What can hang from each mark:
fefam: pari vatot
bozi: vatot
goseg: kila
kila: goseg pari
vatot: fefam
vinu: kila
napib: bozi fefam
pari: fefam kila vakog
vakog: pari

Every row comes from one small tree of marks. The marks that hang from a mark follow it in brackets, in alphabetical order. Every link used is in the known rows. Which tree was each row made from?
Known rows:
kila(goseg pari(fefam(vatot) vakog)): [ -9.2  14.3   2.7   9.8   0.6 -12.4  13.5 -18.6 -33.7  20.2  -1.7  -0.7
  58.0 -11.4   9.9   8.7   7.8   3.6   5.6 -29.6  33.5]
vakog(pari(fefam(vatot) kila(goseg))): [-36.5  -8.6   7.4  -3.0  18.2   0.6  -6.4   9.6 -17.1  21.7   5.3  11.1
  10.5  11.6   7.1  21.5  -1.6   3.1  -1.1 -22.3  20.7]
napib(bozi fefam): [ -3.8   1.4 -12.8  -6.1  35.6  26.0 -13.3   1.2   2.9   1.1   3.4   3.9
 -15.3  -3.1 -17.6   5.2  -3.9  -2.9  -3.8   1.9  -8.3]
napib(bozi fefam(pari(vakog) vatot)): [ -9.3  10.3  -9.6  -2.3  35.7  25.4  -2.8  17.1 -16.9  36.3   0.2  17.0
  26.2  -8.0  -6.0   5.4  -2.8   6.2  -5.5 -11.7  -3.6]
pari(fefam kila vakog): [ -3.3  -4.1   1.6  49.7 -13.6 -16.2   5.8   9.0  -9.9   5.6   3.8  22.8
  31.4  -9.6  -8.3   8.8  -5.8  -2.0   4.0  -3.5   7.4]
pari(vakog): [  3.5   3.7   0.4  16.3 -18.8 -14.1   6.6  -4.8 -12.2  -0.9   2.1  10.1
  21.9  -8.0  -2.0  -3.6  -0.7  -5.8   2.6  -1.6   0.8]
vakog(pari(kila)): [-15.6 -16.0   4.4  13.2  -0.3   1.3 -13.8   4.1  -3.7   2.5   6.7  12.7
  -9.5  12.9  -0.6  12.4  -9.5  -4.9  -5.4  -5.3 -11.5]
goseg(kila(pari(fefam vakog))): [-17.7 -12.6   0.6  43.4  -9.7  -1.0   5.0  -4.1  -3.4  13.3  -0.4   3.6
  48.4 -22.9  -2.7   5.7   1.6   2.8   7.2 -11.8  11.8]
bozi(vatot(fefam(pari(kila)))): [20.3 -2.6  3.2 23.9 24.7 11.2  9.6 41.9 12.1 23.3 11.5 18.4 -1.9 12.9
 13.0  8.4  0.5 10.2 -8.8 -3.2  6.7]
fefam(pari(kila(goseg))): [-13.5  -1.9   1.3   8.8   2.6   1.9   3.4   6.4   8.5   7.6   0.7  10.3
   9.7   8.2  27.0  18.2  -4.4   8.9  -3.3  -7.8  11.8]
goseg(kila(pari)): [-12.6 -11.8   0.4  10.4   0.7   9.1  -8.3  -3.4   6.8   7.3  -1.8  -7.5
  19.4  -7.3   7.9   4.7   1.8   4.5   2.1  -5.5   3.8]
napib(bozi(vatot) fefam(pari)): [  5.7  -7.0 -13.6  -6.8  63.3  46.6  -8.8  29.7   5.5  25.5   2.2  10.4
 -13.5   3.1   0.4  11.3   2.2  13.1  -8.6  -2.1  -7.8]
fefam(pari(kila(goseg)) vatot): [-15.4   4.7   4.6  -8.0  10.9   1.1   0.6  18.0  -5.6  28.9  -3.8  10.4
  22.1  12.8  29.1  17.3  -1.5  14.0  -3.6 -14.2  20.5]
vatot(fefam(pari(kila(goseg) vakog))): [ -1.5   9.8   4.9  32.5 -15.0 -11.4  22.0   6.3   3.9   6.4  13.9  18.9
  26.1  -2.0  18.2   8.8  -3.9  -3.9  -4.2 -12.1  17.2]
goseg(kila): [-19.7 -16.6   1.2  -0.2  -4.5   5.1  -9.1  17.4  14.4   5.8  -0.7  -0.3
   4.2  -4.3   3.1   2.1   1.3   3.4   3.0   6.8   1.6]
fefam(pari): [-7.1 -3.8 -0.6  6.1 10.6 13.3  7.5  9.1  8.7 16.2 -2.0  4.4  4.4 -1.9
 13.1  4.0 -2.8  9.1 -3.0 -5.9 -4.2]
bozi(vatot): [15.0 -5.4 -0.3 -5.2 19.1  7.2 -2.0 20.0 -7.1  7.7  0.5  3.0 -3.4  8.4
  6.2  1.7  8.3  6.6 -1.7  1.2  5.4]
vatot(fefam(pari(kila vakog))): [  8.6   5.6   3.8  45.5 -15.1  -8.4  19.0  19.1   6.0  15.5  13.5  23.8
  23.4  -3.5   4.8   3.2  -7.8  -3.2  -5.4  -7.4   1.9]
vinu(kila(goseg)): [-14.4  -0.8   0.0 -19.3   2.4  -8.9  -1.7   5.6   8.5  -4.1   4.0   0.4
 -11.9  13.5  19.7   9.8   5.7  -0.5   3.9   8.9  13.9]
napib(fefam): [ -2.5   5.9  -7.2 -16.6  25.8  16.2  -4.9  -6.4  -0.5   1.1   9.1   6.5
  -8.2   1.0 -11.0   3.0  -2.4   1.0   0.3   2.4  -3.1]
vinu(kila(pari(fefam))): [-5.5 -6.2 -0.8 19.3 20.9  1.5  2.8 -1.1  4.2 12.6  1.5  0.8  6.6  1.3
  3.2 12.5  3.7  6.5  5.6 -2.5  6.3]

Which tree is each row?
[  6.7  -9.0 -12.0  10.8  56.6  39.7 -16.2  38.2   6.5  24.1   3.6  21.9
  -9.4  10.9   0.3  19.1  -4.9  13.6 -10.3  -0.4  -7.7] | napib(bozi(vatot) fefam(pari(kila)))
[  9.4  -2.4 -12.8 -11.9  53.4  33.4 -15.2  19.8  -4.4   8.3   4.8   6.0
 -18.5   4.7 -11.8   6.3   4.4   3.5  -5.3   3.5  -4.2] | napib(bozi(vatot) fefam)
[ 20.0   0.0  -3.4  32.1  21.3  16.3  15.7  37.0   0.7  24.3   7.7  12.9
  11.6  -6.9   2.7  -1.7   5.1  -0.3  -9.5 -10.8   1.5] | napib(bozi(vatot(fefam(pari(vakog)))))
[-6.3  1.8  4.3  4.7 13.6  4.3 -3.1 29.2 -4.0 35.6 -5.3 15.4 21.1 10.6
 15.7 11.8 -5.2 16.2 -4.9 -8.9  4.5] | fefam(pari(kila) vatot)
[ -3.2   6.2   2.9   3.9  -0.7  -2.4  11.4  18.0 -17.4  35.8  -4.3  13.0
  39.1  -3.7  12.4   0.6   0.8   9.0  -1.2 -14.3   5.5] | fefam(pari(vakog) vatot)
[-15.9   8.0   5.4  16.8  -7.7 -23.0   6.4   9.7 -24.0  18.8   0.7  17.8
  45.7  -3.0   6.2  13.5   1.9   1.6   4.6 -15.7  31.9] | pari(fefam(vatot) kila(goseg) vakog)
[-16.5  -1.3  -0.8   5.4  18.7  -2.9   5.4 -11.6   2.7   5.7   3.2  -4.8
   9.0   2.7  16.1  17.6   7.8   5.1   6.6  -7.5  22.3] | vinu(kila(goseg pari(fefam)))
[25.7  1.7  2.9 40.9  5.6 -1.3 17.3 37.8  0.1 23.1 13.4 27.2 20.3  4.1
 10.3  4.6  0.4  3.3 -7.1 -6.3  6.7] | bozi(vatot(fefam(pari(kila vakog))))
[-16.4   6.2   2.0 -10.8  28.4  -4.6   3.0   0.2 -12.0  26.8  -0.7  -3.4
  21.6   7.1  17.8  16.8  10.6  10.4   5.9 -14.4  31.0] | vinu(kila(goseg pari(fefam(vatot))))
[-21.0 -16.1  -0.5  24.3  10.7  12.6  -2.5   0.2   8.6  14.5  -1.6  -4.7
  26.8 -15.4   0.2   9.0   2.0   8.7   5.1  -9.5  10.2] | goseg(kila(pari(fefam)))
[ 16.3  -3.2  -4.2  15.1  42.7  29.8   8.9  40.1  11.4  24.3   5.5   4.7
 -11.5   1.4   4.8   2.0   4.8   5.8 -12.3  -7.4   0.4] | napib(bozi(vatot(fefam(pari))))
[-25.6 -13.8   7.0   9.7  19.8   4.1  -9.3  18.1 -16.6  30.0   3.5  16.4
   7.9   9.8  -5.7  15.9  -5.2   5.3  -2.0 -16.4   4.3] | vakog(pari(fefam(vatot) kila))
[-10.7  -1.0 -13.2  -0.7  43.9  40.2  -6.8   8.7  10.3  16.4   2.5   7.4
  -9.0  -5.7  -4.8   9.9  -6.1   6.0  -6.9  -3.4 -12.7] | napib(bozi fefam(pari))
[ -5.1   3.5   5.1  30.4  -5.4 -17.8   3.2  20.1 -22.6  26.2  -0.9  23.7
  44.3  -4.3  -7.4   8.8  -2.2   3.9   3.5 -10.1  16.0] | pari(fefam(vatot) kila vakog)
[ -7.9  -8.6   1.0  25.2 -21.1  -4.1  -1.9  -6.7  -4.4   6.9  -0.3   0.9
  42.5 -15.3   4.5   1.7   1.5  -0.9   4.3  -7.9   4.0] | goseg(kila(pari(vakog)))
[ -2.0  -2.9  -0.4  37.9   2.4 -12.6   9.9  -5.3  -8.3  13.1   3.5   9.5
  29.6  -6.6   0.1   8.9   3.2  -0.8   7.5  -5.4   7.2] | vinu(kila(pari(fefam vakog)))
[-11.2   9.3   4.6   6.6 -10.7 -12.9   7.0  15.6 -18.0  27.1  -0.9  19.9
  44.7   4.7  26.5  13.4  -1.9   8.0  -1.8 -16.3  20.6] | fefam(pari(kila(goseg) vakog) vatot)
[-18.2  -3.3   1.8  19.2   3.3  -6.2   2.6   1.1   2.1  -3.0   3.4   9.5
  11.5   0.0   6.7  17.3  -0.8   3.6   3.0  -6.6  23.9] | pari(fefam kila(goseg))
[-13.1  11.5   2.6  -5.9  21.8   1.2   8.0 -15.7 -20.4  23.6  -3.3 -10.4
  37.2  -2.8  12.0  12.1   8.3  11.0   3.0 -28.0  33.0] | kila(goseg pari(fefam(vatot)))
[ -7.3   7.0  -0.4  27.6  -7.6 -10.7  17.0 -32.6 -18.2  -1.7   2.6  -1.0
  47.5 -16.1   8.1   9.5   4.5  -0.7   5.2 -23.9  26.3] | kila(goseg pari(fefam vakog))
[20.5  4.6  1.6 22.3 12.5  5.1 24.7 31.3 -1.5 23.4 13.0 16.2 15.7 -1.2
  9.7 -3.6  6.9  2.9 -6.0 -9.0  7.2] | bozi(vatot(fefam(pari(vakog))))
[  3.5   3.5  -0.6  41.8  -6.6  -7.6  13.4 -21.1 -16.9   7.7   1.6   3.9
  44.7 -18.6  -5.4   4.0   0.7   0.7   4.5 -19.3  10.1] | kila(pari(fefam vakog))
[ -2.4   5.2   4.8  21.4  -8.6  -9.4   3.1  25.2 -16.1  34.4  -3.1  24.5
  42.3   2.6  12.8   8.5  -6.0   9.0  -3.0 -12.1   4.8] | fefam(pari(kila vakog) vatot)
[-5.3  6.6  3.8 15.1  3.9  0.8 14.7 10.5 17.7  7.6 12.8 10.3  3.0  5.0
 21.5 12.3 -4.2  2.8 -6.1 -9.3 16.3] | vatot(fefam(pari(kila(goseg))))
[-26.1 -12.0   3.9  -1.6  -2.7  -1.6 -10.6  -7.0  -5.3  -6.9   8.9   7.5
  -8.3  16.2  13.0  17.8  -5.7  -5.7  -4.0 -10.2   5.4] | vakog(pari(kila(goseg)))
[-27.4 -11.3   5.5  -6.5  25.6  11.2  -2.2  13.0 -17.5  29.7   2.3   4.7
   4.6   3.2  -6.1   8.5   1.0   3.9  -1.0 -19.6   5.3] | vakog(pari(fefam(vatot)))
